Each row comes from the steps of one path. Every step used is in the known rows, and no mark comes twice. Write the path behind each row, first mark first.
In the rows, zero is written as 128.
Known rows:
nusegi-kuru-kebug: [104 118 105 116  88 120 121 113 146 133 162 177 129 132 117 152 135 143
  59 141 152 145]
birep-nusegi-bekagu-tene-kuru: [115 104 153 176 141 131 108 174 137 117  52  84 158 162 134 120 118  83
 152 137 122 121]
luta-nusegi-kuru-kebug-bekagu: [140 122 108 127  83 137 159 125 156 153 215 134 115 133 130 156 133 160
  94 128 132 147]
birep-nusegi-bekagu-kebug: [167 132 127 170 133 147 117 144 149 133  97 164 123 116 130 159 124  64
 187 167 153 137]
kebug-bekagu: [ 93 146 122 105 141 149 148 103 126 152 169 161  98  98  97 115 130  92
 153 130 160 130]
kuru-kebug-bekagu-tene-luta: [166 123 149 125 148 128 141 156 110 112 222 172  90 117 121 140 127 146
 156 111 115 129]
nusegi-luta-tene: [ 69 144 118  87 145 128 113  88 116 116 100 127 131  98 117  63 140 116
  86 115 131 111]
nusegi-luta-tene-kuru: [ 54 126 134  91 138 144 102 109 111 126  55  96 146 128 134  72 132 156
  64 110 136 112]
tene-bekagu: [109 142 107  97 106  97 121 102 123 148  61 134 123 107 104 122 121  71
 133 131 153 136]
luta-nusegi-bekagu-tene-kuru: [166 107 120 135 143 135 114 154 140 130 101 115 173 171 153 115 126 145
 157 135 120 125]
kebug-bekagu-tene-luta-nusegi-kuru: [147 128 132 154 101 114 159 149 133 156 220  97 146 144 131 148 126 174
 126 112  98 129]
bekagu-tene: [122 148 125 116 154 110 116 103 111 119 135 131 124 115 107  64 126  90
 151 130 130 120]
tene-kuru-nusegi: [119 123 131 117 120 131 146 110 132 137  80 113 138 148 143 169 129 164
 105 126 147 132]
kuru-kebug: [122 123 107  87 120 111 127 110 133 105 158 211 109 116 124 116 136 113
 115 128 160 140]
kebug-bekagu-tene-kuru-nusegi: [136 139 159 149 166 165 150 128 114 149 110  52 114 142 125 145 115 163
 150 131  93 123]
luta-tene-bekagu: [114 143 104 102 121 106 105 124  96 121  73 106 137 101 113  93 125  62
 117 144 147 116]
luta-nusegi-kuru-kebug: [144 112  98 119  66 102 135 119 163 126 177 154 141 147 143 145 139 153
  73 123 136 146]
kebug-bekagu-tene-luta: [139 141 155 128 152 125 145 143 100 136 200 145 109 109 109 117 125 125
 175 116 123 123]
tene-luta-nusegi-kuru-kebug: [160 101 101 122  57  81 145 142 157 120 210 191 153 151 158 190 140 193
  76 107 144 144]
birep-nusegi: [ 71 129 131 136 107  92 132 115 128 116 109 128 121 113 125  89 127  44
 152 114 153 128]
birep-nusegi-bekagu-tene: [131 125 141 171 148 110 118 154 131 102 102 122 135 130 125 114 124  48
 178 139 122 118]
birep-nusegi-luta-tene: [ 52 134 135 130 125 107 119 113 122  97  79  77 127 102 126  60 130  73
 104 100 119 108]
kebug-bekagu-tene: [112 154 137 124 164 145 136 114 106 143 165 113  98 105  91  72 122  95
 170 126 117 123]
nusegi-kuru-kebug-bekagu-tene-luta: [137 122 144 147 115 130 140 164 123 132 218 146 114 134 115 193 128 187
  96 131 105 135]

Which path is each row?
[139 116 142 117 145 135 100 143 118 108 117 135 129 150 134  89 123 155
 104 122 120 130]	bekagu-tene-kuru-kebug
[168 165 115 134 138 160 116  91 124 141   4  49 114 101 127 173 120 150
 118 151  83 125]	kuru-nusegi-luta-tene-bekagu-kebug
[170 128 126 122 117  76 138 138 120 113 194 143 148 133 151 104 132 137
 162  91 115 123]	bekagu-tene-luta-nusegi
[114 111 137 108 145 176 117 161 100 114 161 132 117 129 132 105 130 148
  95 145 142 118]	luta-tene-kuru-kebug-bekagu
[190 121 138 129 133 119 154 162 117 108 243 147 108 128 148 146 128 163
 172  94 101 132]	kuru-kebug-bekagu-tene-luta-nusegi
[218 122 117 155 163 196 115 160 130 124  76 129 158 149 153 201 129 171
 133 203 132 123]	luta-tene-kuru-nusegi-bekagu-kebug
[102 149 118 106 139 131 147  83 123 104  89  91 125 106 132 137 139 150
  95 115 109 109]	kuru-nusegi-luta-tene
[155 131 115 128 162 130 117 130 130 117 116 168 139 128 111 130 131  85
 158 154 139 120]	nusegi-bekagu-tene
[118 131 123 104 131 149 145 114 132 131 193 190  85 104 106 130 133 112
 143 134 154 138]	kuru-kebug-bekagu
[138 129 144 142 145 135 132 120 116 130  80  71 141 155 137 116 123 169
 124 129 108 123]	bekagu-tene-kuru-nusegi
[ 75 118 143 167  76 133 146 148 145 140 160 109 102 130 117 151 125 100
  98 132 134 137]	birep-nusegi-kuru-kebug-bekagu
[118 114 123 147 119 106 134 142 147 112 101 161 135 122 126 138 129  49
 160 137 159 127]	birep-nusegi-bekagu
[168 158 104 122 119 132  99 101 120 171  49 142 110  99 104 135 114  85
 158 159 142 149]	tene-bekagu-kebug
[145 121 120 143  86  86 136 142 138 134 188 116 171 157 145 137 131 162
 110 110 111 130]	bekagu-tene-luta-nusegi-kuru
[240 121 101 136 127 127 139 150 151 137 176 230 150 128 162 214 135 158
 187 151 151 146]	tene-luta-nusegi-bekagu-kebug
[115 127  95 121  69  91 140 103 156 154 155 125 158 143 132 124 136 127
  93 126 143 140]	luta-nusegi-kuru
[ 97 147 165 139 163 183 148 100 128 161  50  15 106 139 120 158 119 200
 121 100  68 121]	kebug-bekagu-tene-kuru-nusegi-luta
[ 79 116 146  98 145 181 116 136 115 127 110  99 110 120 132 122 131 183
  68 112 116 118]	nusegi-luta-tene-kuru-kebug-bekagu
[ 73 127 134 106 121 138 141  84 149 151  30  93 129 141 141 169 130 198
  86  99 122 130]	tene-kuru-nusegi-luta
[147 113 129 130 167 145 102 151 132 127  79 139 161 160 122 128 126 128
 131 150 133 124]	nusegi-bekagu-tene-kuru
[135 137 136 118 143  98 127 133 107 111 161 167 135 120 124 108 127 125
 151 112 131 123]	bekagu-tene-luta
[188 140 103 130 153 164 110 119 147 146 116 225 126 109 117 165 131 108
 171 183 163 142]	nusegi-bekagu-kebug
[ 96 133 152 129 148 145 127  90 130 138  23  43 130 150 136 144 123 192
  99  93  77 121]	bekagu-tene-kuru-nusegi-luta
[164 134 140 130 140 108 158 147 116 130 226 124 122 122 138 113 128 142
 189 102 105 123]	kebug-bekagu-tene-luta-nusegi
[132 143 139 123 168 150 128 127 110 118 189 136  81 109 105  96 125 113
 158 134 110 127]	kuru-kebug-bekagu-tene
[147  90 152 170 144 128  99 188 140  94  84 116 142 164 148 143 120 113
 134 137 117 128]	birep-nusegi-bekagu-tene-kuru-kebug
[171 160 106 126 134 142  92 119 102 138  76 107 127  95 115  97 116  79
 147 174 132 127]	luta-tene-bekagu-kebug
[ 54 124 127 161  69  99 133 121 146 137 110 105 142 132 116 108 124  72
  93 124 144 133]	birep-nusegi-kuru
[153 116 110 101  94  71 154 128 131 119 191 188 145 128 157 143 137 141
 150  93 153 135]	tene-luta-nusegi
[ 59 103 157 131 117 126 100 147 125  88  68  73 135 136 158  91 127 137
  64  95 121 114]	birep-nusegi-luta-tene-kuru-kebug
